Each row was made from one walk, in order. Every step used is in the known rows, and no mark comes twice. Write each row's walk.
Known rows:
G-U-Z-X-N-C: [ 0.92  1.35  0.45  3.44 -2.76  2.38  2.70 -3.65 -0.23  0.50 -4.09  0.62
 -2.59  1.71  0.37  1.98 -2.81  1.93 -1.16  0.09 -1.25 -1.68 -5.85 -0.53
  1.40  2.38]
N-X-Z: [ 0.78 -0.11  2.39  2.39 -0.27  5.71  4.24 -2.13 -0.16 -2.22 -2.07  0.59
 -0.27  0.78 -0.01 -0.29 -2.59  3.16  1.69 -0.95 -2.00  0.81 -5.34 -2.04
  0.77  5.44]
U-Z-X-N: [ 0.78  0.14  2.34  3.37 -1.84  2.94  2.76 -2.51 -0.42  1.07 -3.60  1.04
 -0.16  0.71  1.33  1.41 -2.60  1.51 -0.12 -0.81 -3.69 -0.03 -5.13 -1.64
  1.03  3.65]
S-G-U-Z: [-0.57  3.73  1.72  1.60  1.11  3.41  2.83 -2.67 -1.44 -0.45 -5.62  1.82
  0.55  0.00 -0.53  5.54 -0.98  1.44 -0.68  1.43 -0.52 -1.72 -6.07 -2.05
 -2.18  0.71]
X-Z-G-U: [ 1.86  2.60  3.47  0.99 -0.19  4.65  5.32 -2.36 -1.65 -3.32 -6.23  0.88
 -2.55  1.52 -0.42  3.90 -2.61  0.64  0.54  1.72 -1.94  0.46 -5.78 -0.67
  1.14  2.66]
U-Z-X-N-C-F: [-0.65  0.56  0.59  1.48 -2.63  3.62  3.20 -2.18  0.84  2.38 -4.00 -0.45
 -2.51  0.21  0.44  1.19 -2.56  4.47  1.09  1.78 -1.32 -2.05 -6.13 -1.31
  1.57  3.52]
N-X-Z-G-U-T: [ 0.59  2.57  2.02  3.09 -0.43  4.52  3.86 -1.87 -0.83 -2.54 -5.51 -0.46
 -4.20  2.66  0.45  2.27 -2.47  1.62  0.37  0.60  0.28 -0.21 -7.60 -1.75
  1.45  3.74]
F-R: [ 0.51  0.42  3.10  3.48  0.10  3.55  2.32 -3.00 -1.49 -2.72 -1.21  1.40
 -2.84  0.11  2.09  2.88 -1.94  0.49  2.69 -0.96 -3.89  0.72 -5.71 -0.78
 -1.23  3.55]
N-C-F-R-T: [-1.49 -0.73  0.57  2.75 -0.51  4.76  1.95 -3.54 -0.74 -0.90 -2.95 -0.68
 -4.31  0.05  3.25  3.81 -2.15  4.06  4.77 -0.13 -1.72 -1.85 -6.09  0.51
  1.45  3.28]
Z-X: [-0.07 -0.12  2.88  3.16 -2.05  3.30  2.95 -3.93 -0.48 -1.54 -0.80  1.24
 -1.79  0.41  2.10  2.53 -1.82  1.35  0.83  0.29 -3.64  0.53 -4.42 -0.65
  0.10  3.13]
X-N-C: [ 1.79 -1.07  2.52  1.56 -1.47  3.17  2.98 -3.22 -0.65  0.18 -1.66 -1.11
 -1.28  2.01  0.59 -0.04 -1.34  1.72  0.89  0.82 -1.61 -0.65 -4.38 -0.47
 -0.22  4.65]
X-Z-U-N-C: [-0.17 -0.35  1.78  2.84 -0.77  5.15  4.13 -4.89  1.13 -0.39 -3.62 -1.58
 -3.19  1.95 -0.75  2.14 -2.00  1.84  1.34  1.44 -1.83 -1.81 -5.45 -1.14
  0.61  3.40]
Z-G-U: [ 1.51  1.88  3.92  1.30 -0.52  2.38  3.73 -3.07 -2.11 -2.85 -4.73  0.59
 -2.73  1.55  0.62  4.43 -1.53  0.52  0.05  2.34 -1.86 -0.14 -5.41  0.03
 -0.45  2.45]
T-U-N: [-0.52  1.27  4.51  3.25  2.58  2.97  1.97 -2.76 -0.19 -2.03 -3.78  0.15
 -1.38 -0.38 -0.85  0.57  0.04 -0.46 -0.79  1.69 -2.47 -3.95 -6.02 -1.19
 -0.83  4.26]
X-N-C-F-R-T-U-Z: [-0.26  1.01  0.51  4.34  1.04  4.97  0.54 -2.43  0.06  0.67 -6.40  0.67
 -2.61  0.30  1.57  2.20 -1.51  2.62  2.25 -1.23 -1.61 -4.43 -7.08 -0.29
  2.30  4.17]
X-N-C-F-R-T-E: [ 0.74 -0.16  0.33  1.97  1.62  4.12  3.88 -2.53  0.93 -0.08 -4.29  0.10
 -3.37  1.23  3.10  1.20 -2.88  2.85  6.55  0.48 -1.77 -0.95 -6.86 -0.24
  2.72  4.33]
N-C-F-R-T-U: [-0.48  0.46  1.30  4.28  1.16  5.53  1.29 -3.60 -0.46 -2.12 -3.84  0.86
 -4.46  0.26  2.32  2.01 -0.95  2.37  3.39 -0.57 -1.35 -3.88 -6.51  0.99
  1.72  4.37]
X-Z-U-N-C-F: [-1.20  0.52  1.44  1.17 -0.57  5.98  5.27 -3.25  1.57  0.52 -4.86 -1.87
 -4.02  0.36 -1.71  1.34 -2.65  4.21  2.45  3.25 -1.29 -2.79 -6.52 -1.57
  1.33  4.16]
Z-U: [ 1.43 -0.91  3.54  3.17 -0.65  4.56  3.33 -4.96 -0.64 -1.32 -1.46  0.41
 -1.34  1.70  0.76  2.87 -1.67  1.09  1.85  0.78 -3.85  0.18 -3.88 -0.79
 -1.12  4.85]
N-X-Z-U: [ 1.58 -0.87  2.17  4.10 -0.90  6.79  4.86 -4.14  0.12 -1.98 -2.34  0.88
 -1.46  2.14  0.09  0.46 -2.91  2.95  2.30 -1.41 -2.79  1.18 -5.07 -1.60
  0.81  6.07]
S-G-U-N-X-Z: [-0.94  2.59  1.36  2.72  1.33  5.37  6.18 -1.83 -1.06 -2.22 -5.69  0.79
 -1.51  0.31 -1.69  0.17 -2.20  3.21 -0.06  0.03  0.58 -1.16 -7.83 -2.34
  0.30  2.96]
F-C: [-0.51 -0.23  3.83  1.46 -0.27  3.20  0.42 -2.76 -1.92 -1.11 -0.10 -1.58
 -0.87  0.88  0.41  2.50 -0.73  0.91  0.34  1.60 -3.77 -0.12 -4.50 -1.10
 -2.88  2.60]
C-F-R-T-U: [-0.32  0.84  2.60  4.34  2.19  5.68  1.63 -2.67 -0.99 -2.79 -4.37  1.68
 -3.32 -0.65  2.13  1.82 -1.00  1.89  3.39 -0.74 -2.59 -3.47 -6.46  0.35
  1.56  4.93]
Z-X-N-C-F: [ 0.02 -0.17  1.34  1.28 -2.78  4.03  4.48 -2.39  0.17  1.02 -2.60 -0.54
 -3.40  0.53  0.60 -0.50 -2.42  4.38  1.64  1.96 -1.32 -1.43 -5.70 -0.45
  1.67  4.44]
G-U-Z: [ 0.14  2.93  2.32  1.91  0.61  2.19  1.62 -2.44 -0.65 -1.10 -4.76  0.99
 -0.10 -0.09 -0.83  4.82 -1.94  0.89 -0.99  1.32 -2.30 -2.23 -5.57 -1.84
 -1.09  2.15]
R-F-C: [ 0.06 -0.06  2.82  1.70 -0.04  2.46  0.21 -3.37 -2.68  0.49 -0.82 -0.45
  0.39  1.25  1.08  2.58 -1.78  1.36  0.71  0.76 -3.08  0.14 -5.52 -1.37
 -2.41  2.15]
U-Z-X-N-C: [ 0.50 -0.35  0.87  3.16 -3.09  2.96  2.11 -3.76  0.34  1.47 -2.69 -0.05
 -1.58  1.78  1.56  1.85 -2.27  2.10  0.05 -0.31 -2.08 -0.79 -4.98 -0.88
  1.04  3.01]

Which walk is each row?
[-1.37  1.37  0.43  4.14  1.12  4.81 -0.27 -3.27  0.64 -0.23 -5.49  0.83
 -2.90 -0.15  1.89  4.42 -1.10  2.57  2.47 -0.62 -1.51 -4.64 -6.86 -0.34
  1.45  3.07] | N-C-F-R-T-U-Z
[ 0.48 -0.15 -0.06  6.44 -1.56  4.37  0.78 -4.33 -0.21  0.07 -4.54  1.37
 -3.70  1.82  3.44  2.07 -2.01  1.48  1.42 -3.18 -2.04 -2.37 -6.46  0.70
  3.03  3.15] | F-R-T-U-Z-X-N-C
[-0.62  0.87  2.72  3.32 -0.28  1.19  3.31 -2.69 -1.35 -2.22 -4.39 -0.56
 -3.49  1.27  0.25  1.57 -1.64  2.45 -0.82  1.19 -0.49 -1.44 -7.52 -0.85
 -0.08  3.22] | Z-G-U-N-X
[-0.77  0.22  3.23  4.63  1.56  2.70  1.82 -2.71 -0.08 -2.15 -2.45  0.24
 -1.68  0.26 -0.22 -1.37 -0.42  1.71 -0.81 -0.22 -1.13 -3.25 -6.93 -1.33
 -0.53  5.53] | T-U-N-X
[ 0.57  0.11  1.72  4.69 -0.50  6.66  3.52 -3.58  0.58 -1.27 -2.88 -0.59
 -2.92  2.80  0.55  0.84 -2.69  2.26  2.04 -0.95 -1.50  0.06 -6.23 -2.56
  0.98  5.90] | N-X-Z-U-T
[-0.23  1.62  2.50  4.73 -0.52  3.71  0.89 -3.68  0.57 -0.88 -3.31  2.73
 -0.89  0.13  1.32  3.37 -1.25  0.35 -0.63 -0.51 -3.35 -2.08 -5.38 -1.22
  0.44  2.82] | T-U-Z-X
[ 0.48  0.06  2.94  3.86 -0.21  4.74  2.16 -4.31 -0.03 -0.73 -2.08 -0.94
 -2.83  2.42  1.17  3.00 -1.49  0.55  1.65  0.99 -2.48 -0.76 -5.08 -1.76
 -0.74  4.80] | Z-U-T
[-0.31  2.29  0.18  1.85 -2.27  3.18  3.73 -2.00  0.25  1.43 -5.34  0.08
 -3.43  0.15 -0.76  1.31 -3.09  4.26  0.01  2.05 -0.66 -2.96 -6.88 -0.95
  1.95  2.90] | G-U-Z-X-N-C-F
[ 1.73  1.96  2.61  2.14 -0.84  4.43  5.20 -2.27 -1.55 -3.48 -5.46  0.96
 -2.79  1.92  0.06  2.31 -2.69  2.22  0.36  0.39 -0.90  0.78 -6.46 -0.72
  1.39  3.54] | N-X-Z-G-U
[-0.72  0.80  1.31  2.05 -1.05  4.08  2.90 -2.64 -0.41 -1.16 -1.73  0.16
 -5.11 -0.25  1.43  2.32 -2.12  3.25  3.62  0.75 -1.94 -0.90 -6.69 -0.48
 -0.31  3.42] | N-C-F-R
[-0.66 -1.35  2.42  4.78 -0.30  2.98  3.00 -4.25 -0.06 -0.92 -1.86 -0.80
 -2.48  1.36  0.41  0.12 -1.71  3.11  0.48 -0.10 -2.14 -1.25 -6.26 -1.50
 -0.65  5.23] | Z-U-N-X
[-0.75  0.30  0.33  3.36 -1.05  4.90  2.01 -2.81  0.89  1.76 -5.64  0.10
 -2.57  0.41  1.24  1.00 -1.73  4.16  1.49  0.54 -0.87 -4.35 -6.27 -0.11
  3.33  4.10] | R-T-U-Z-X-N-C-F
[-1.10  1.11  0.67  3.41 -0.54  6.19  5.05 -3.33  0.71 -0.87 -4.63 -0.25
 -6.37  0.33 -0.23  1.92 -3.34  3.38  3.82  0.57 -2.24 -1.55 -7.86 -1.17
  1.42  3.57] | X-Z-U-N-C-F-R
[-1.48  3.09  2.78  1.85  1.92  2.83  4.48 -2.65 -1.97 -1.63 -5.56  0.20
 -1.65 -0.30 -1.43  2.83 -0.78  1.10 -0.95  2.68 -0.19 -2.77 -7.05 -1.54
 -1.93  1.03] | S-G-U-N
[ 1.32  1.01  2.84  4.61 -0.52  3.68  2.13 -2.42 -0.18  0.09 -4.41  2.18
 -0.30  0.70  0.79  0.31 -1.68  0.45 -0.82 -1.31 -3.49 -1.70 -5.60 -1.27
  1.44  4.41] | T-U-Z-X-N
[ 0.49  2.63  3.32  2.16 -0.14  2.75  2.44 -2.51 -1.47 -2.08 -4.93 -0.86
 -4.07  2.22  0.97  4.38 -1.45 -0.11 -0.06  2.37 -0.66 -0.93 -6.59 -1.11
 -0.19  2.66] | Z-G-U-T
[ 1.85 -0.26  3.15  2.80 -0.26  7.08  5.02 -4.13  0.05 -1.88 -3.08  0.69
 -1.05  1.69 -0.36  2.23 -2.77  1.39  2.46  0.11 -4.00  0.84 -4.16 -1.61
  0.52  5.08] | X-Z-U
[-1.21 -0.03  1.49  5.18  1.28  3.67  0.66 -4.57 -0.18 -1.74 -3.83 -0.60
 -4.63  0.97  1.90  2.41 -0.52  0.73  1.60 -0.54 -1.29 -4.31 -6.79  0.57
  0.96  2.96] | F-R-T-U-N-C
[ 1.45 -0.61  3.12  3.26 -1.88  3.39  4.00 -2.70 -1.11 -0.46 -2.10  0.95
 -1.25  0.92  1.48 -0.51 -2.51  1.32  0.53 -0.53 -3.65  0.71 -4.67 -0.74
  1.04  4.64] | Z-X-N
[-0.41  2.87 -0.72  3.97 -2.23  3.42  3.46 -2.12 -0.41 -0.04 -5.23  1.48
 -5.93  0.00  0.78  2.10 -3.93  3.52  1.54 -0.47 -1.61 -1.86 -8.30 -0.60
  1.89  2.28] | G-U-Z-X-N-C-F-R
[-2.75 -0.45  0.51  3.03  0.29  3.89  2.06 -3.33 -0.41 -0.36 -4.16 -1.65
 -5.15 -0.36  2.49  3.44 -2.12  3.90  4.08  0.54 -1.58 -3.23 -7.18  0.20
  1.72  2.69] | U-N-C-F-R-T
[-0.18  0.99  0.91  5.59 -0.18  4.93  2.24 -2.01 -0.52  0.27 -6.26  2.14
 -3.03 -0.26  2.49  1.09 -2.70  2.57  2.07 -2.47 -3.24 -2.59 -7.29 -0.46
  3.57  4.26] | C-F-R-T-U-Z-X-N
[-0.16  2.06  0.31  4.92 -1.39  4.59  2.33 -2.29  0.40  0.05 -4.65  2.12
 -5.27  0.05  1.47  0.79 -2.46  2.71  1.87 -1.29 -2.00 -2.55 -8.01 -0.52
  1.95  3.60] | T-U-Z-X-N-C-F-R
[-0.12  0.45  0.66  3.57 -2.69  4.20  4.07 -2.54 -0.55 -0.27 -2.47  0.78
 -5.92  0.31  2.07  0.29 -3.25  3.62  3.12 -0.56 -2.29 -0.23 -7.19 -0.17
  1.61  3.68] | Z-X-N-C-F-R
[-2.13  1.13  2.62  4.30  3.04  4.34  1.88 -2.29 -0.53 -1.84 -5.73  0.11
 -4.07 -1.27  0.83  1.53 -0.90  1.74  2.25  0.42 -2.30 -5.04 -7.72 -0.29
  1.54  4.01] | C-F-R-T-U-N
[ 1.17  1.89  1.80  3.54 -1.47  2.48  3.23 -2.25 -1.04 -0.08 -5.03  1.62
 -1.09  0.59  0.17  1.64 -3.07  1.28 -1.25 -0.52 -3.03 -0.93 -5.84 -1.35
  1.40  3.10] | G-U-Z-X-N
[-1.84 -0.37 -0.09  4.16  0.11  6.88  4.00 -4.11  0.25 -0.58 -5.78 -1.21
 -5.72  0.72  1.57  3.36 -3.32  4.18  4.89 -0.36 -2.17 -2.43 -7.25 -0.13
  3.36  3.43] | X-Z-U-N-C-F-R-T
[-0.87  0.48  1.44  5.98  2.08  6.26  3.03 -2.55 -0.34 -3.29 -5.21  0.92
 -3.13  0.32  1.11 -0.30 -2.25  2.30  2.16 -3.19 -1.77 -2.31 -7.88 -1.05
  2.92  5.05] | F-R-T-U-N-X-Z
[-0.45 -1.01  2.11  3.23 -1.03  3.11  2.63 -5.55  0.64  0.12 -2.24 -1.89
 -3.49  1.95  0.14  2.65 -1.25  1.67  0.75  1.89 -1.79 -2.25 -5.25 -0.56
 -0.77  3.25] | Z-U-N-C
[ 0.66  0.11  1.41  4.50  1.13  5.66  2.00 -2.78 -0.95 -1.41 -4.81  0.83
 -4.08  0.58  2.00 -0.13 -1.33  2.38  3.23 -1.30 -1.38 -3.74 -6.77  0.87
  2.58  5.37] | X-N-C-F-R-T-U
[-0.05  0.21  3.34  3.02  0.82  5.60  4.93 -3.81  0.43 -1.14 -4.64 -0.64
 -1.97  0.98 -1.23  1.88 -2.44  1.12  1.26  1.08 -3.51 -1.17 -5.52 -2.03
  0.57  4.17] | X-Z-U-N
[-0.03 -0.29  3.28  2.07 -0.66  4.37  4.68 -2.28 -0.27 -1.59 -5.03 -0.76
 -2.44  1.74  1.04  1.86 -1.93  2.45  1.23  0.46 -1.53  0.88 -6.73 -1.62
  1.27  3.72] | U-N-X-Z-G
[-0.26  0.01  2.35  5.42  0.87  5.79  3.45 -3.00 -0.78 -3.12 -6.76  0.65
 -4.37  1.79  2.89  2.13 -1.78  1.81  2.69 -2.39 -1.70 -0.79 -8.03 -0.14
  3.15  3.97] | F-R-T-U-N-X-Z-G
[-2.27  0.33  1.67  2.03  1.30  4.21  1.99 -3.03  0.80  0.03 -4.87 -1.82
 -3.57 -0.36  0.00  1.26 -0.58  3.56  1.73  2.95 -0.14 -5.88 -6.61 -0.04
  1.59  3.98] | R-T-U-N-C-F
